What can hang from each mark
K137: K148 K956
K927: K7 K137
K572: K148 K927 K956
K148: K137 K572
K956: K7 K572
K7: K148 K927

Every row comes from one small tree of marks. The marks that hang from a mark follow it in brackets, in the order of their numbers. Every link used is in the known rows. Which tree was each row made from?
Known rows
K956[K7[K148]]: [ 1.58  0.72  0.71 -1.47 -0.98 -0.80 -0.58  0.30 -2.40 -1.20  1.09  0.43
  1.55 -1.78 -2.38  1.31  0.06 -0.74 -1.54 -0.72]
K7[K927]: [ 1.47  0.48  0.05 -3.43 -0.54  0.31  0.99 -0.77 -0.59 -0.92  0.64  0.74
  0.43 -0.99 -0.75  3.23  0.21 -0.88 -2.18  0.24]
K148[K137 K572[K927 K956[K7]]]: [-0.75  0.96  0.53  0.12 -1.00  0.32 -1.18 -0.74  8.66 -1.37  2.16  0.32
 -0.18  0.62 -1.32  2.00 -0.74 -1.41  1.11 -0.21]
K927[K7[K148] K137]: [ 0.57  1.07  1.57 -1.44  0.18 -1.14 -2.45 -1.41 -1.61 -0.79  0.88 -2.38
 -0.08 -1.93 -2.75 -1.07 -0.45  0.38  1.18  0.55]
K927[K7 K137[K148[K572] K956]]: [ 1.47  0.07  2.72 -0.96  0.97 -1.04 -3.48 -0.55  0.29 -0.66  0.22 -1.84
 -1.92 -1.18 -2.39  0.50 -0.44  0.50  1.95 -0.42]
K927[K7 K137[K148]]: [ 0.47 -0.76  2.08 -2.13  0.63 -1.32 -3.09  0.28 -0.37 -0.67  0.78 -2.30
 -1.86 -1.11 -2.40 -0.32 -0.33  0.67  1.08  0.04]
K137[K148 K956[K572]]: [ 3.35 -1.55  0.90 -1.09 -0.24 -0.12 -0.89  1.13 -3.98 -1.85  0.21  1.52
  0.44  0.21 -1.08 -1.84  0.19 -0.54 -1.01 -1.70]
K7[K148[K137 K572[K956]] K927]: [-1.51  2.08  0.11  1.01 -0.35 -0.43  1.34 -2.55  5.09 -1.38  1.37  0.23
  2.81 -0.64 -1.37  2.93 -0.83 -0.51  2.91  0.91]
K572[K148]: [ 1.35 -1.16 -0.44 -1.81  0.29  0.54  0.38  0.80 -0.91 -2.10  1.10  0.24
 -0.28  0.08 -1.75  0.66 -2.82 -1.00 -2.47  0.54]
K7[K148]: [ 1.23  0.66  0.38 -0.86 -0.52  0.00 -0.37 -0.29 -2.18 -1.56  1.18  0.25
  2.55 -0.67 -2.15 -0.86 -0.81 -0.56 -1.22  0.51]
K7[K148[K572]]: [ 0.17  0.80  1.01 -0.48 -0.75 -0.23 -0.35 -1.30  0.12 -1.64  1.30  0.27
  2.08 -0.38 -2.59  0.14 -0.87 -0.04  0.07  0.38]
K572[K927 K956[K7]]: [ 0.24  0.65  0.28 -2.22  0.09  0.78 -0.67  1.37  3.46 -0.90  1.23  1.08
 -0.12 -0.39 -1.55 -0.78 -0.07 -0.70 -3.12  0.03]
K7[K148 K927]: [ 1.09  1.34  0.21 -1.54 -0.33 -0.37  1.05 -1.42 -1.68 -1.12  0.67  0.44
  2.92 -1.34 -1.42  1.83 -0.69 -0.13 -0.28  1.02]
K7[K148[K572] K927[K137[K956]]]: [ 1.34  1.77  0.15 -0.28  0.28 -0.90 -0.27 -1.91  0.94 -0.39  0.18 -0.67
  2.33 -1.71 -2.25  3.03 -1.02  1.01  2.41  0.70]
K137[K956[K7[K148 K927] K572]]: [ 3.57  1.11  0.49 -1.52 -1.11 -0.58  0.60 -1.10 -5.01 -1.39 -0.15  1.64
  1.61 -2.40 -1.11  0.96  0.70 -0.96 -1.15 -1.79]
K7[K148[K572] K927]: [-0.10  1.54  0.82 -1.23 -0.66 -0.52  1.07 -2.43  0.57 -1.20  0.75  0.37
  2.50 -1.12 -1.95  2.90 -0.77  0.19  0.95  1.01]
K927[K7 K137[K956]]: [ 2.78  1.10  1.60 -1.94  0.62 -0.25 -3.06 -0.93 -1.94 -0.63  0.23 -1.55
 -1.81 -1.94 -1.89  0.08  0.06 -0.70 -0.55 -0.52]
K927[K7[K148[K137[K956] K572]]]: [ 1.18  2.12  2.73  0.62 -0.60 -0.47 -1.91 -3.30 -0.27 -2.04  1.32 -0.61
  0.61 -1.15 -1.65  0.24 -0.92 -1.67  1.77  0.09]
K148[K137]: [ 1.85  0.06 -0.33 -0.68 -1.33  0.48 -1.16 -0.38  1.84 -1.63  1.79 -0.03
  0.53  0.51 -0.62  1.73 -0.44 -2.20 -0.37 -0.59]
K572[K148 K927[K137] K956[K7]]: [-0.37 -0.48 -1.20 -1.16  1.70 -0.09 -0.81  2.45  4.94 -0.84  0.83 -0.81
 -0.85 -0.48 -2.54 -0.41 -3.14  0.64 -0.97  1.10]
K956[K572[K927]]: [ 1.94 -0.93  0.21 -3.35 -1.99  0.59 -0.21 -0.47 -2.03 -1.92  1.20  0.94
  0.14  0.61 -1.27 -2.96  0.09 -0.55 -2.72 -0.70]
K956[K7 K572]: [ 1.44 -0.80  0.33 -3.52 -2.31 -0.45  0.64 -0.01 -3.90 -1.69  0.99  1.06
 -0.63 -1.43 -1.62 -0.01  1.76 -1.02 -2.72 -2.69]
K927[K7]: [ 1.10  0.76  2.40 -3.07 -0.51  0.23 -1.18 -1.54 -2.43 -1.53  1.15 -0.34
 -1.35 -1.28 -1.47 -0.11  0.39 -1.60 -2.23 -0.24]

Write each row's tree
[-1.48  1.21  2.21 -1.92  0.07  0.81 -0.87 -1.62  4.88 -1.56  1.45  0.16
 -1.17  0.09 -1.91 -0.76 -0.40 -0.56 -1.01  0.69] => K148[K572[K927[K7] K956]]
[-0.84  0.34  1.03 -1.36  1.69  0.90 -0.28 -0.14  2.92 -2.15  1.11 -0.12
 -1.17 -0.06 -1.62 -2.60 -3.41 -0.74 -1.96  1.89] => K572[K148 K927[K7] K956]
[ 2.84 -1.46  0.12 -1.43 -0.02 -1.27 -2.14  1.95 -1.91 -0.61  0.01 -0.44
 -0.58 -1.09 -2.18  0.04  0.32  0.73  0.47 -1.96] => K927[K137[K148 K956[K7 K572]]]
[-0.16  1.61  3.02 -1.27 -0.62 -0.54 -1.12 -2.81 -1.43 -1.87  1.30 -0.60
  0.18 -1.48 -2.42 -0.42 -0.44 -0.71  0.30  0.39] => K927[K7[K148[K572]]]
[ 1.22  1.53 -0.20  0.03 -0.89 -0.60  0.47 -1.96  0.70 -1.31  1.20  0.00
  3.20 -0.78 -0.79  2.70 -1.14 -0.99  1.84  0.92] => K7[K148[K137] K927]
[ 3.16  0.06 -0.73  0.02  0.13 -0.07  0.05  0.03  0.59 -1.89  0.68  0.28
  0.17 -0.70 -0.64  3.80 -3.18 -2.01 -0.01 -0.17] => K572[K148[K137[K956[K7[K927]]]]]
[ 1.10 -0.36 -0.52 -4.13 -1.65 -1.26  0.94 -0.55 -2.34 -0.85  0.52  0.03
 -0.70 -2.33 -1.66  2.41  1.85  0.32 -0.85 -2.20] => K956[K7[K927[K137]] K572]
[ 2.59  0.63  1.31 -2.26 -0.16 -0.41 -2.20 -1.55 -3.43 -1.09  0.10 -1.33
 -2.03 -1.96 -1.79 -1.53  0.67 -0.37 -0.30 -1.40] => K927[K7 K137[K956[K572]]]
[-1.98  1.60 -0.31 -0.30  0.72 -0.88  0.75 -1.52  4.12 -0.53  0.72 -0.79
  2.09 -1.48 -2.59  2.25 -0.54  1.45  2.48  1.16] => K7[K148[K572[K956]] K927[K137]]
[ 0.20 -0.54  0.21 -2.53  0.25 -1.01 -0.41 -0.06  2.47 -0.25  0.52 -1.03
 -0.17 -0.59 -1.86  3.81 -0.31  1.31  1.27  0.31] => K7[K927[K137[K148[K572]]]]
[ 3.61  0.17 -0.42  0.04 -1.44  0.60 -0.87 -0.80 -0.64 -2.02  1.24  0.85
  0.59  0.21 -0.14  0.17 -0.11 -2.56 -0.36 -1.83] => K148[K137[K956[K572]]]
[-0.94  1.55  1.05 -0.92  1.21 -0.01 -2.12 -0.45  3.46 -0.71  1.05 -1.34
  0.36 -0.76 -2.49 -3.53 -1.08  0.62  0.22  1.65] => K572[K927[K7[K148] K137] K956]
[ 1.93  0.53  1.50 -3.18 -0.19 -0.17 -3.31 -0.62  0.90 -0.60  0.98 -1.77
 -1.41 -0.40 -2.04 -1.28 -1.15  0.05 -0.85  1.02] => K572[K927[K7 K137]]
[-1.57 -1.10  1.48 -1.05  0.31 -0.46 -0.33  1.47  3.50 -1.30  1.21  0.75
 -0.34  0.07 -2.40  1.31  0.16  0.25  0.03 -0.68] => K137[K148[K572[K956[K7]]]]
[ 2.40 -0.78 -0.45 -0.49 -0.29  0.47 -1.30  0.35  3.12 -2.08  1.66 -0.40
  0.19  1.55 -1.06  0.05 -4.62 -1.37 -0.29  1.65] => K572[K148[K137] K927]
[ 4.03  0.36  0.04 -2.23 -0.18  0.12 -3.20  1.13  0.63 -0.13  0.37 -0.61
 -0.27 -0.38 -1.85  0.24 -1.12 -0.07 -1.67  0.03] => K572[K927[K137[K956[K7]]]]
[ 3.28  1.25  1.15  0.35 -1.52  0.17 -2.54 -1.31  4.71 -1.25  1.32  0.47
  0.10  0.43 -1.04  3.02 -1.44 -1.90  1.09 -0.62] => K148[K137[K956[K7]] K572[K927]]
[ 1.18 -0.22  0.14 -4.28 -2.14 -0.77  1.79 -1.02 -3.24 -1.45  0.73  1.29
 -0.45 -2.07 -1.15  2.14  1.79 -0.64 -1.96 -2.28] => K956[K7[K927] K572]
[-1.47  0.70 -0.01  0.59 -0.51  0.77 -0.01 -1.15  7.51 -1.80  2.20  0.29
 -0.13  0.72 -1.24  1.90 -0.14 -1.64  1.08 -0.54] => K148[K137 K572[K956]]
[ 0.90  1.11 -0.44 -1.40  0.12 -1.05 -0.02 -0.86 -0.31 -0.28  0.39 -1.07
  2.53 -1.65 -2.10  2.04 -0.78  1.10  1.30  1.12] => K7[K148 K927[K137]]
[ 3.07  0.21 -0.55 -1.15 -0.50 -0.88 -1.58  0.49 -2.98 -0.61  0.22 -0.50
  0.53 -1.83 -2.30 -0.34  0.45  0.22 -0.11 -1.65] => K927[K137[K956[K7[K148] K572]]]
[-1.71 -0.29  2.30 -1.49  1.10 -1.12 -2.30 -0.26  3.15 -0.83  1.02 -2.09
 -1.98 -0.86 -2.78 -0.20  0.06  1.15  2.09  0.06] => K927[K7 K137[K148[K572[K956]]]]
[ 1.67 -1.65 -0.35 -2.61 -1.11  0.42  0.50 -0.06 -1.90 -2.44  1.10  0.57
 -0.15  0.80 -1.52 -2.87 -2.31 -0.41 -2.34  0.01] => K956[K572[K148 K927]]
[ 1.03 -0.70 -0.17 -2.76  0.35 -0.94 -0.40  0.59  1.03 -0.17  0.37 -0.96
  0.11 -0.81 -1.50  3.12 -0.30  1.08  0.53  0.38] => K7[K927[K137[K148]]]
[-1.23  1.43  1.67  0.15 -0.63  0.58 -1.47 -2.31  7.87 -1.80  2.16 -0.33
 -0.79  0.73 -1.21  0.27 -1.06 -1.60  1.61  0.45] => K148[K137 K572[K927[K7] K956]]
[ 3.22  1.44  1.18 -0.40 -0.56 -0.19 -1.10 -0.36 -2.18 -1.12  0.34  1.09
  1.35 -1.86 -1.95  1.77 -0.24 -1.25 -1.25 -1.09] => K137[K956[K7[K148[K572]]]]
